Each row was made from one path, in order. Every step used is in the known rows, and no mark comes twice. Write each row's path.
Known rows
D-F-N: [ 0.19  0.01  1.14  1.39  1.26  0.51 -1.50  1.14  0.24 -1.79 -1.29 -1.04
 -1.27 -0.77 -0.49 -1.88  2.42 -1.25 -1.22 -0.80]
F-N-T-M: [ 2.31 -0.01  0.29 -0.70 -0.80 -0.75 -3.25  2.73 -1.31  0.69  0.38  0.80
 -1.35  1.81  2.39  0.67  0.40 -1.98 -0.18 -3.18]
D-T-N: [ 3.77 -0.33 -1.49 -0.10 -2.87  1.26 -0.03  1.25 -3.55 -0.30 -2.83 -2.43
  1.04  1.39  0.69 -0.73 -0.26 -2.50 -2.56 -0.11]
Z-N-T: [-1.86 -0.86 -0.37 -1.30  0.47 -2.30 -3.86  2.98  0.51  2.55  2.86  1.80
 -0.43  0.41  3.86  1.18 -0.94 -0.86 -0.73 -2.31]
Z-S: [ 1.23 -0.17 -0.84  1.33  1.80 -0.97  1.25  1.41 -0.25 -0.84  0.76  0.19
 -0.58  0.75  0.18 -1.34  0.64  0.68  0.91  1.53]
M-F-N: [ 2.13  0.21  0.65  0.95  0.61  0.58 -2.10  2.12  0.41 -1.35 -1.82 -1.09
 -0.92  0.74 -1.39 -2.92  1.00 -1.90 -1.73 -1.61]
S-Z-N-F-D-T-M: [ 1.52 -0.17 -1.80 -2.10 -1.35  0.55 -1.23  2.58 -1.15  1.44 -2.71  1.71
  1.46  1.23  3.47 -0.62 -1.84 -4.98  1.44 -3.91]
S-Z-N-F: [-1.16 -1.37 -1.68 -0.65  3.58 -1.15 -3.09  0.62  2.49  1.62  1.39  4.09
  2.87 -0.69  2.82 -2.28 -2.01  0.18 -0.31  0.25]
N-Z-S: [ 1.79 -0.54 -2.40  2.09  2.15 -1.21  2.00  1.22  0.60 -0.48  0.99  0.63
 -0.08  1.32 -0.30 -0.68  0.50  0.77 -0.58  2.56]
M-F-N-T: [ 0.87  0.05  0.35 -0.41 -0.06 -0.68 -4.41  3.64 -0.44 -0.65  1.08 -0.63
 -1.19  1.57  1.59 -1.23  0.99 -2.02 -1.42 -2.21]
S-Z-N-T-D: [ 0.37  1.25 -2.52 -3.01 -0.15 -1.95 -1.50  2.50  1.42  2.46  0.08  0.16
 -1.53  2.24  2.90  1.75 -1.75 -2.30 -0.58 -3.64]
S-Z-N: [-1.14 -0.03 -1.99 -0.02  2.79 -1.58 -0.88  1.61  1.88  3.09  0.32  3.42
  0.53 -1.09  1.57 -0.98 -0.32 -0.56 -0.10 -2.27]
S-Z-N-F-D: [-2.82 -0.85 -1.80 -0.61  2.24  1.15 -0.95  1.64  0.39  0.08  1.07  3.25
  3.77 -0.13  2.19 -2.19 -2.99 -2.91  1.92 -0.63]
T-D-F-N-Z: [ 1.77  0.28 -1.62  0.98  0.72  0.13  0.37  0.60  1.63 -0.90 -1.88 -1.42
 -1.14  1.18 -1.05  0.11  0.88 -1.76 -3.06 -0.07]
Z-N-F-D-T: [-0.92 -1.68 -1.35 -1.77 -1.68  1.08 -0.66  2.47 -1.16 -0.05 -1.58  0.68
  2.51  0.52  3.20 -1.21 -3.01 -4.21  1.34 -1.60]
M-T-N-F: [ 3.45 -1.37 -2.02 -0.32  0.45  1.09 -2.43  0.32 -2.08 -1.18 -0.53 -0.25
  3.90  2.28  1.23 -2.57 -3.16 -1.01 -2.48  2.11]
N-Z: [ 0.74 -0.45 -1.96  0.92  0.48 -0.29  0.96 -0.25  1.04  0.46  0.26  0.54
  0.63  0.65 -0.53  0.86 -0.19  0.03 -1.84  1.25]
T-M: [ 2.30  0.70  0.40 -0.85 -1.07 -0.09 -0.89  0.28 -0.53  0.97 -1.44  0.07
 -0.84  1.14  0.73  1.02  0.07 -1.48 -0.03 -2.13]
F-D-T-N-Z: [ 2.76 -0.59 -3.38  0.81 -2.11  1.78  1.67  1.31 -2.64 -0.45 -2.06 -1.44
  2.20  2.05  0.00  0.05 -1.14 -3.51 -2.80  0.72]
T-D-F-N-Z-S: [ 2.82  0.18 -2.25  1.91  2.16 -0.84  1.68  1.87  1.16 -1.55 -0.96 -1.18
 -1.69  1.93 -0.73 -1.11  1.16 -0.89 -1.61  1.31]

Write each row's path
[-0.39  1.97 -0.88 -1.96 -0.53  0.76 -2.71  3.97 -0.71  0.81 -1.04  0.10
  0.32  1.89  1.97 -0.71 -0.53 -6.26  0.63 -5.03]	S-Z-N-T-M-F-D
[-1.77 -0.14 -1.81 -1.15  1.70 -2.41 -3.43  3.26  0.68  2.91  2.79  2.91
 -0.06  0.06  3.93  0.34 -0.09 -0.98 -0.14 -2.72]	S-Z-N-T
[-0.84 -1.09 -2.51 -1.62 -0.75  0.99 -0.33  2.66 -0.99  0.27 -1.64  1.59
  2.75  0.26  3.24 -1.90 -2.37 -4.32  1.85 -1.87]	S-Z-N-F-D-T
[ 2.02  1.54  0.96 -2.42 -1.19 -1.27 -5.51  3.12  0.73  1.81 -1.18 -1.19
 -1.82  2.27  2.29  0.45  0.39 -3.81 -2.40 -4.64]	Z-N-T-M-F
[ 1.64  0.60  0.29 -1.74 -1.53 -0.95 -3.12  1.86 -1.18  1.26  0.60  0.24
 -1.21  1.90  2.91  1.93  0.21 -1.89 -0.08 -2.86]	N-T-M
[-0.02 -0.89 -0.16  0.19  0.38 -0.85 -2.94  3.03 -0.95 -0.33  2.27  0.89
 -0.63  0.84  2.05 -0.45  0.44 -0.68 -0.18 -1.28]	F-N-T
[ 1.74  0.63  1.02 -0.86 -0.73 -0.62 -4.04  2.56 -1.00  0.09 -0.26 -0.43
 -2.02  1.40  2.57  0.73  1.76 -2.69 -0.87 -3.35]	D-F-N-T-M
[ 3.19 -0.60 -3.59  1.96  0.01  0.65  2.76  2.60 -2.51 -1.33 -0.86 -0.97
  1.32  2.43  0.12 -1.35 -0.39 -2.44 -1.11  2.04]	F-D-T-N-Z-S
[-0.81  2.40 -0.86 -2.73  0.13 -1.37 -2.74  1.75  1.72  0.91 -1.13 -2.05
 -2.48  0.92  2.66  1.36  1.45 -3.22 -1.65 -3.32]	S-Z-N-T-D-F
[ 2.50 -0.19 -1.78 -0.15 -3.25  2.56  0.93  2.00 -4.59 -1.12 -2.86 -2.47
  1.95  1.68  0.63 -1.00 -1.16 -4.48 -1.17 -0.63]	F-D-T-N
[ 3.74 -0.69 -3.10  0.84 -1.83  0.75  0.90  0.71 -1.78  0.22 -2.06 -1.43
  1.47  1.80  0.04  0.24 -0.42 -1.96 -3.92  1.15]	D-T-N-Z
[ 4.09  0.12 -3.30  1.67  1.90 -0.86  1.92  2.56  0.30 -1.54 -1.73 -1.52
 -1.34  2.94 -0.69 -1.42  0.13 -1.61 -1.70  0.81]	M-T-D-F-N-Z-S
[ 0.32  2.35  0.49 -2.01 -1.08  0.21 -0.63 -0.35  1.20 -0.99 -2.89 -4.12
 -2.51  0.97  0.14  1.30  1.32 -2.59 -1.67 -1.49]	T-D-F
[ 3.61  0.63  0.95  0.40 -0.06  0.52 -2.68  2.32  0.09 -0.76 -2.72 -1.02
 -1.43  1.49 -0.90 -2.21  1.03 -2.83 -1.77 -2.99]	T-M-F-N
[ 0.62  1.89  0.49 -1.34 -1.87  2.21 -0.96  2.12 -1.31 -1.07 -2.48 -1.94
  0.19  2.02 -0.19 -0.66 -0.60 -5.67  0.58 -3.33]	T-M-F-D
[ 4.37 -0.06 -1.78  2.27  1.98 -0.83  0.22  2.72  0.58 -0.91 -0.93 -0.03
 -1.09  2.37 -0.75 -2.00  1.15 -1.24 -1.70  0.41]	T-M-F-N-Z-S
[-1.22 -2.12 -0.24 -0.82  2.44 -1.06 -3.49  0.36  2.30  1.28  1.49  2.96
  2.50 -0.37  2.73 -1.45 -2.83  0.31 -0.89  0.62]	Z-N-F
[-0.24  2.27  0.39 -2.75 -1.49 -0.55 -2.34  0.87  0.72 -0.72 -1.27 -3.97
 -2.79  1.56  1.83  1.99  1.42 -2.94 -1.70 -2.10]	N-T-D-F
[ 2.53  1.39 -0.83 -2.40 -1.54 -0.55 -2.31  2.82  0.46 -0.43 -1.30 -2.70
 -2.45  3.47  1.02  0.53 -0.91 -3.15 -1.61 -3.21]	M-F-N-T-D
[ 1.89 -1.29 -0.70  0.02  0.78  1.06 -2.67 -0.51 -0.99 -1.19  0.49  0.18
  3.48  1.05  1.16 -2.13 -1.86 -0.11 -2.38  2.79]	T-N-F
